(in the rows, 128 means zero)
Known rows, with every step that occurs:
R, Y, Z, G: [162 185 124 118 100  77 175 108 124 102 189 115 133 125 152 128 126 141
 144  87  90 135 165 125  98 150 133 112  88 144 142 182 125 189 162 152
 133 115 167  82 177 138 130]
Z, Y, S: [134 165 123 132 129 109 139 111 119 122 119 152 153 119 120 103 102 134
 128 103  99  97 134 110 150 136 122 141  94 153 140 184 125 152 173 100
  91  97 115  96 147 131 139]
R, K, V: [215 105 129 125  67 167  94 120 134 129 161 132 174 160  61 123  73 100
  74 130 142  96 127 102 163 128 144 137 145 107 122 148  90 123 121  78
 123 121 121  77 112  53 206]
B, Y, R, D: [211 128 127 128 101 131 102  95 143 117 153 114 151 123  78 157  62 116
 108 107 147 113 139 148 173 131  84 186 173 140 121 144 111  69 113  95
  90 147 125 130 133  44 131]
Y, Q: [160 134 117 146 139 134  85 120 127 122 124 120 138 123  84 111  87  68
 126 149 151 131 133 157 154 155 103 119 147 142 108 149  87 112 140 101
  97  95 121 128 129  90 161]
R, X: [140 134 130 149 113 129  90 120 121 104 124 129 144 145 106 133 115  96
 121 115 161  80 131 131 167 147 123 142 147 137 101 154 105 124 153  94
 130 100 139 119 137 104 136]
Y, Z, G, S, H: [182 208 164 169 138  77 194 103 119  97 126 173 137 128 127 143 107 139
 154 111 104 172 140 106  82 159 132  99  68 190 146 131 133 230 166 138
 120 109 199  92 160 169 106]
G, Z, Y, S, H: [153 177 130 134 131 112 168  90 113 125  92 169 136 100 117 105  88 134
 140 109  86 133 133 118 121 153 119 126  76 175 161 159 130 189 187 121
 118 103 160  97 149 154 121]
B, Y, R: [176 131 119 129 111 119 126  75 140 118 146 121 132 120  82 127  64 133
 128 107 143 147 134 175 156 133  90 173 158 142 119 167 111  86 130 127
  95 131 146 126 134  63 111]
B, Y, Z, G, S, H: [196 200 158 152 126  73 213  90 124 113 133 159 143 121 127 145  89 161
 153  84  94 185 129  98  85 140 115 121  49 196 166 140 149 214 165 150
 124 131 206 107 167 155  83]
B, Y, Z, G: [173 173 134 123  82  78 200  83 127 112 186 110 125 119 144 133  93 159
 139  62  85 128 150  97 110 115 112 157  90 168 151 149 138 169 152 142
 117 129 175  82 163 127 115]
D, R, X, Q: [149  88 126 155 111 153  48 142 123 155 154 109 157 144 132 165 121 111
 110 108 169  57 135 100 190 116  98 159 135 125 120 142 131 121 123  71
 187  97 115 144 131 131 131]
S, G, Z, Y, R: [131 157 154 143  97 143 146  58  94 101 137  87  94  96 144  91  80 132
 157 125 107 150 167 179  91 133 127 178 144 165 129 134 105  99 175 150
 130 131 151  84 164 141  89]
X, Q, Y: [174 129 117 121 134 126  88 137 129 127 140 111 146 155 114 126 133 105
 100  95 115 106 130 109 135 171 136 100 140 126 111 192  97 113 176 145
 143  93 131 110 179 143 143]
Z, G, S: [165 193 176 187 132  91 179 123  92  92 126 135 135 145 134 140 127 107
 156 128 110 162 135 124  79 143 151  95  96 174 119 134 122 183 163 121
 116 101 157  89 176 157 107]
S, G, Z, Y, Q, K: [183 148 148 140  85 149 113  97  93 122 148  77 123 101 126 123  80  99
 145 149 114 146 140 146  85 111 118 162 121 168 135  95 113  92 159 120
 143 118 127 105 197 126 127]
K, V: [171 120 131 145  91 143 121 115 128 126 152 138 160 163  62 105  80 101
  96 135 123 120 121 118 157 137 153 128 140 117 121 165  91 136 138  94
 118 102 131  82 111  74 189]
G, Z, Y, Q, X: [151 108 137 136 100 129  95  76 108 115 149 101 113  79 108 135 111 100
 150 129 125 105 166 153 124 129  94 154 138 167 140 129 114  89 179 105
 161 133 147 155 168 124 116]
D, R, X, Q, H: [115  75 114 167 115 146  60 156 134 158 162 146 157 149  94 176 108  94
 112 130 183  53 137  88 216  89 101 169 135 106 133 151 113 132 174  63
 195  92 121 173 110 139 119]
G, S: [164 175 161 171 149 100 144 127 108 103 115 155 149 157 105 130 113 104
 142 135 130 151 123 130 109 147 147 109 116 162 112 158 108 162 157 113
 101  90 144 101 154 134 129]
R, Y, Z, G, S: [165 213 159 149 123  66 190 117 111  97 171 128 142 137 168 139 135 148
 157  94  85 169 158 120  65 146 150  89  57 168 144 171 137 209 172 151
 132 116 177  94 192 166  98]
D, Q, H: [124 107 132 176 143 131 137 150 134 162 144 159 152 125  44 155  87  79
 117 136 150 105 123 105 191  85 112 143 147  93 142 172  81 148 189  77
 159  83 111 134 109 133 145]
G, S, H: [182 182 155 172 163 107 151 119 119 110  85 187 155 144  79 133  95 104
 140 143 134 175 110 129 110 171 131  99 101 172 124 154 107 188 161 121
 106  96 172 114 141 140 124]
S, G: [146 170 153 155 118 128 138 119  92  97 110 118 131 160 115 102 103 101
 125 138 125 124 139 131 115 162 163 136 133 150 103 159  92 147 174 154
 111  81 149  67 155 139 146]
G, Z, Y, R, D, V: [178 106 154 150  59 165 113  79 114 122 184 116 137 100  90 111  70 112
 113 119 125 118 138 132 139 115 116 186 166 134 150 127 110  81 134  75
 133 161 104 111 119  66 137]
Y, Q, X: [162 109 122 145 121 116  66 107 128 107 138 132 135 113  77 151 117  81
 129 151 163  93 155 151 159 154 100 129 153 144 112 143  96 103 158 101
 133 101 142 161 148  97 145]
R, X, Q, K, V: [207  86 135 144  70 159  51 134 124 150 194 116 179 153  85 165 104 103
  85 141 156  93 114  92 171  99 135 152 136 103 127 119 110 103 127  59
 173 102 115 113 148  94 177]
B, Y: [180 133 125 125 111 116 150  98 126 130 140 122 148 141  86 124  72 125
 120  93 118 130 112 128 148 128 105 158 131 150 129 178 116 117 144 125
 101 118 141 111 144  84 137]
S, G, Z: [138 168 166 154  98 129 170 100  70  90 117  94 109 147 149  96 104 102
 142 132  97 129 158 139  87 154 173 132 128 161 116 133  95 153 187 164
 131  85 167  55 171 162 131]
B, Y, R, D, Q, X: [204  87 142 146 106 130  95  98 140 145 172 109 156  85  60 207  96 127
 104  96 158  79 148 123 190  95  71 185 173 118 141 143 118  74 129  78
 173 147 123 174 145  75 113]
B, Y, S: [166 158 116 127 122  92 156 114 124 126 118 149 165 145 114 123  85 142
 108  86 104 108 123 104 163 134 118 137  88 151 144 188 132 156 160 126
  82  91 143 105 146 105 133]

Rows:
[159 119 118 124 127 129  64 135 129 122 139 100 147 154 131 139 142 109
  96  87 135  79 135 102 153 165 130 108 133 124 110 182 106 100 178 133
 168 103 137 130 182 144 121]	R, X, Q, Y
[145 182 155 142  94 104 197  96  69 103 109 102 131 146 174 102  91 138
 130  92  73 125 155 111 100 139 162 139  75 176 149 151 128 168 196 175
 120  88 172  62 178 163 103]	B, Y, S, G, Z
[155 178 139 138  95  81 176 100 127  94 177 126 118 123 140 128 115 136
 143  91 100 113 162 108 109 137 133 135 110 157 130 141 122 183 153 127
 118 103 167  64 156 142 138]	Y, Z, G
[140 127 151 144  95 134 108  73  86 104 135  85 106  89 134 123 110 104
 154 135 117 111 173 149 103 137 113 155 120 178 141 123 112  97 195 138
 168 128 155 137 184 150 103]	S, G, Z, Y, Q, X
[160 167 106  96 113  90 132 112 144 114 182 130 151 138 123 114 117 140
 130  87 110 126 153 132 129 161 133 126 107 128 135 214 108 165 159 149
 118 107 153  97 156 112 152]	R, Y, Z
[131 191 159 155 105 105 178 113  67  86  99 117 123 149 175  96 110 116
 131 119  85 111 167 120  97 158 181 119  94 166 132 143 110 184 199 164
 120  68 167  48 172 177 126]	Y, S, G, Z
[180 125 114 129 124 131 111  97 129 139 134 103 143 119  89 121  63  99
 124 117 135 145 121 145 158 131  80 142 124 154 131 157 108  93 137 118
  98 124 129 144 139  69 133]	B, Y, Q
[144 133 135 135 116 148 116  82 107 133 134  89 110  81 124  93  80  89
 155 127 106 140 145 156 115 126  89 148 125 167 139 130 109  99 161 109
 127 131 123 124 152 120 127]	G, Z, Y, Q
[169 210 158 146 120  65 194 116 127  80 153 130 132 153 164 134 134 151
 143  72  75 141 157  95  58 154 165  83  75 173 134 156 135 194 184 163
 128 110 184  84 198 172  95]	Q, Y, Z, G, S
[164 169 111 123  78  94 164 118 141 118 191 112 142 137 155 140 119 158
 137  74  90 109 165 119 104 132 128 124  90 134 150 181 144 198 137 135
 161 118 163  99 161 120 122]	D, R, Y, Z, G
[127 169 137 131 114 107 164  95  99 118 121 134 131 107 151  98 102 134
 139  96  77 104 147 116 121 131 133 142  90 163 155 163 133 161 185 115
 112  99 130  81 160 152 125]	G, Z, Y, S
[125 188 146 143 121 114 154 113  90 107 102 126 140 137 151  89 102 138
 129 114  94 109 141 105 121 148 155 146  76 165 138 174 122 164 196 145
 103  91 135  72 168 168 123]	Z, Y, S, G
[171 190 164 149 129  72 169 121 116 103 171 113 134 141 184 148 150 146
 138  77  82 143 158  79  73 144 152  86  68 171 142 147 138 187 185 157
 149 106 174  92 207 203  94]	X, Q, Y, Z, G, S
[202 119 122 128  96 149  71 105 141 103 143 133 143 123  79 145  80 103
 103 136 172 103 153 161 158 147 106 156 181 123  96 141  88  92 115  92
 100 123 127 103 129  58 162]	Y, R, K
[203  84 131 147  71 159  39 120 134 143 198 115 171 135  83 169  93 113
  88 149 178 106 133 124 176  98 120 163 156 103 123 108 106  79 113  64
 170 112 118 126 139  78 158]	Y, R, X, Q, K, V
[142 103 135 152 127 139  39 108 118 127 156 109 137 114 127 152 124 104
 118 129 183 101 150 145 186 136  90 159 157 128 106 136 103  88 141  92
 153 104 125 141 139 131 114]	Y, R, X, Q
[191 104 131 147 102 136  31 123 127 127 179 115 151 118 107 187 118 105
 115 147 189  99 140 141 167 113  97 171 168 123 103 104 108  78 123  77
 158 102 119 139 170 109 134]	Y, R, X, Q, K
[150 131 120 137 132 147  91  95 125 139 128 107 128  91  94  99  78  88
 139 132 129 135 127 152 142 134  81 150 130 155 128 154 103  90 148  94
 108 127 107 135 137  99 141]	Z, Y, Q
[102 136 139 158 112 146 133 104  97 129 129 111 110 103 114 100  67  80
 153 153 119 137 156 138 127 107 118 159 108 159 154 135  90 119 230 127
 152 116 140 134 147 159 102]	S, G, Z, Y, Q, H
[160 203 170 166 121  68 193 109 110  90 158 138 130 135 160 139 125 140
 158  98  96 150 154 104  77 135 150 111  76 179 135 131 134 204 166 130
 118 105 175  80 172 169 108]	Y, Z, G, S
[192 110 135 145 102 137  46 139 117 135 174 118 163 136 104 185 127  94
 111 137 175  86 123 107 163 112 109 160 146 124 109 115 115  97 132  70
 161  93 116 128 177 124 152]	R, X, Q, K
[132 101 136 142 121 151  45  92 116 142 161  96 132  91 132 142 116 118
 129 119 170 104 146 142 179 118  73 183 144 141 125 143 117  71 149  85
 162 130 112 148 148 138 100]	Z, Y, R, X, Q
[128 104 149 144 106 151  64  80  96 137 167  79 114  81 159 138 119 119
 141 112 145 110 162 148 154 110  84 183 141 153 133 123 119  75 159  99
 179 131 126 133 162 157  85]	G, Z, Y, R, X, Q
[217 120  89 127  93 146  60 149 153 146 162 114 174 142  82 166  88  96
 117 143 153 123 121 157 136 126 100 121 138 109 121 156 121 108 103  94
 150 109 111 162 163  52 159]	D, R, Y, Q, K
[147 139 108 129 110 126  69 103 149  86 122 117 128 143 113 134 111 119
 110  97 155  92 151 160 154 172 126 127 171 125  96 172 102  86 159 133
 137 120 154 141 157  86  98]	Q, Y, R, X
[212 138 101 121 115 131  69 140 139 130 159 116 165 128  79 152  96  82
 123 158 147 148 123 164 127 144 107 112 135 120 115 158 100 100 129 107
 123 107 115 147 181  66 163]	R, Y, Q, K
[166 141 102 125 142 133  81 126 130 133 132 107 154 123  97 116 100  75
 125 144 138 158 136 172 141 170 103  95 123 129 119 193  95 115 149 131
 116 110 119 148 150  81 148]	R, Y, Q
